Each row was made from one walk, in order. Every step used is in the known rows, and no mark comes twice. Write each row's walk.
Known rows
pozof miget tuve tuni sedi: [  6.5  30.4  -7.9 -20.5  -2.7  -0.7  -4.8  -8.6  24.3  53.1   8.4  11.5
   6.0  -2.1   6.8  -5.6  -0.2  -4.5]
pomala tuni tuve miget sedi: [ -4.1  28.6   4.9  17.7  13.9  -6.7   2.4   6.3   4.3 -48.8 -27.8  -8.3
 -10.0   4.5  11.7  14.0 -11.9  44.9]
tuni tuve miget pomala: [ -1.5 -19.3   4.4  11.4  14.9   6.4  -3.1  -1.6  -2.3 -55.7 -20.7  -1.6
  16.9   6.9  -5.0 -13.4 -13.1  35.4]
pomala tuni tuve miget: [ -0.7  14.1   9.1  17.5   4.0 -10.3  13.4   5.7   6.5 -57.0 -14.8  -8.0
   0.5  -8.5  -5.9   5.7 -11.6  20.4]
tuve miget pozof tuni: [-12.3  29.5 -14.5 -24.0  15.1 -11.6  -4.2   1.3  -4.1   0.5  23.4  -7.6
 -10.2   8.4 -10.6  -1.9   2.7  59.8]
pozof miget pomala tuni: [  8.5 -32.3  -0.8 -23.1  -1.1  -9.7  -3.0   5.5  -3.8  28.9   8.4  -3.4
   1.8  20.6  -4.9  16.0   0.1 -18.7]
pomala tuni pozof miget sedi: [ -6.2   5.2  -7.2  16.5  -1.3   0.2 -20.7   4.3  -6.5  34.7   2.3   0.1
 -15.1  -1.7  12.3  23.1  10.0 -19.8]
tuve tuni sedi: [ 21.4  11.3  13.5  -1.5  -8.4   4.4  21.3   0.2  18.9   1.4   3.3   7.3
  -4.2 -22.9  13.0  -1.5   2.0 -22.4]
pozof miget pomala: [ -2.7 -38.4  -6.7 -26.4  -4.0   3.1 -12.5  -0.6 -10.4  33.0  -5.4   2.8
   9.1  18.5  -5.3  -8.1  -0.1 -18.7]
miget pomala: [  3.1 -46.4  11.7  -7.2  -4.2   5.8  11.1   2.8 -13.1 -14.5  -9.3  -2.3
   3.8  12.5  -0.9  -7.0   0.2  -6.2]
tuve miget pomala: [ -3.9 -16.6   2.9 -11.6   5.7   5.1   3.9   1.1  -8.2 -24.1 -11.3  -0.2
  11.9  16.3  -2.9  -7.5  -4.6  25.8]
pozof miget: [-16.8 -10.3  -8.2 -20.7 -15.4  -0.3  -3.8   3.0  -7.3  27.7 -11.2   1.0
  -2.3   2.1  -7.5 -14.5   2.9 -30.3]
pozof tuni tuve miget pomala: [ -1.9 -12.6 -10.6  -9.0  12.2  -2.4  -3.7  -5.8   3.7 -32.3  20.0  -9.3
   4.2   9.2 -10.1  -9.3 -12.1  13.6]
pomala tuni: [  1.5 -10.6  16.8  -0.2 -15.3  -9.9  23.9  12.3  -2.8 -17.6  -1.5 -11.0
 -12.7  -1.9  -3.1  10.8   2.8 -23.0]
tuve tuni: [ 25.2   9.1  11.7  -8.9 -10.8   0.9  29.2  -2.3  -4.7 -13.1  -8.2   4.3
  -4.2  -5.6   4.1  -8.7   1.3  -7.3]
pozof tuni tuve miget sedi: [-17.3  30.3 -16.2  -6.4  10.6  -3.4 -10.7  -4.8   5.4 -27.2  -0.4  -9.1
 -16.7   5.5   4.8  -7.3 -11.7  27.6]

Write each row's walk
[12.1 24.8  8.2 -2.6 -2.7  2.6 13.8 -4.1 22.4  9.7  3.6  6.7  2.0 -7.4
 11.6 -3.6  0.2  0.6]
miget tuve tuni sedi
[ -8.9  15.8   0.8  20.8  28.0  -1.6  -3.4   0.9  -6.0 -50.1 -26.5  -0.4
  10.4  -2.4  -4.7 -10.0  -7.1  89.6]
tuni tuve miget pozof
[-19.0   0.0 -13.0  14.9  -3.1  13.1 -30.4   0.4 -13.2  38.9 -11.1   4.8
  -7.7  -1.9  12.4  -0.4  10.3 -14.7]
tuni pozof miget sedi
[  7.3 -18.0  10.0  21.1   9.2   2.3   6.1   2.8  -6.8 -25.7  11.9  -3.2
   9.5   1.5  -2.6  20.7   2.7   8.3]
tuve miget pomala tuni pozof
[ 13.1 -38.2  18.6   2.9   1.7  -3.0   9.0  12.0  15.2  -0.2  14.6  -4.7
  -1.8  -1.9   8.5  24.1   1.1 -22.2]
miget pomala tuni sedi
[-13.6   7.5   2.9  14.4   2.4   2.3   5.7   0.1  -0.1 -54.5 -27.4  -2.4
   6.6 -12.0  -7.7 -17.9 -10.6  21.0]
tuni tuve miget
[ 18.2  10.8  -5.4   7.4  -8.6   7.9   0.2 -11.6  -8.4  28.8   9.3  13.6
   4.4 -17.7   0.4  -6.2   8.5 -31.0]
tuve tuni pozof miget
[ 31.2 -19.2  -3.5   4.6   4.1  10.6  -6.2 -13.7 -10.9  34.0  15.6  15.1
  13.5   1.5   1.7   1.2   6.7 -19.0]
tuve tuni pozof miget pomala
[ -1.0  -8.2  16.1   5.4 -10.1  -6.6  13.4  16.7  18.8  -3.6   7.3  -9.5
 -14.1 -20.0   6.0  18.2   3.7 -37.1]
pomala tuni sedi
[  9.1  28.2  -8.6 -26.4  -5.5  -4.1   2.5 -10.1   2.6  37.7  -0.1  10.3
   5.4  14.5  -2.7 -11.2  -1.0  10.1]
pozof miget tuve tuni
[-15.3  15.4 -10.4  -8.7   0.0  -6.9   2.7  -3.4   7.0 -35.6  11.3 -11.9
  -7.1  -8.4 -14.9 -16.1  -9.7  -2.5]
pozof tuni tuve miget
[ 16.7  23.9 -10.6  10.4   0.0  11.3 -12.9 -10.7  -8.6  42.3  -2.6  13.3
  -5.6  -2.8  18.7   4.5   8.1  -3.2]
tuve tuni pozof miget sedi
[ -5.0  -9.8  -0.3  13.2 -10.8  -3.5  -7.4   4.7  -5.8  25.8  13.6  -0.5
  -6.5 -13.7  -7.4  15.5   9.9 -46.8]
pomala tuni pozof miget
[-26.4  -3.0 -10.5  10.8  -8.6   9.5 -22.4  -5.3  -6.3  35.1   4.1   3.7
   6.0  -0.3  -7.5 -10.9   8.2 -18.8]
tuni pozof miget tuve
[-14.4   2.1  -3.8  10.3  -7.3  -3.8 -13.5   0.9  -1.8  35.9  17.0  -2.2
  -1.0   1.4  -8.3  12.7   8.2 -22.9]
pomala tuni pozof miget tuve
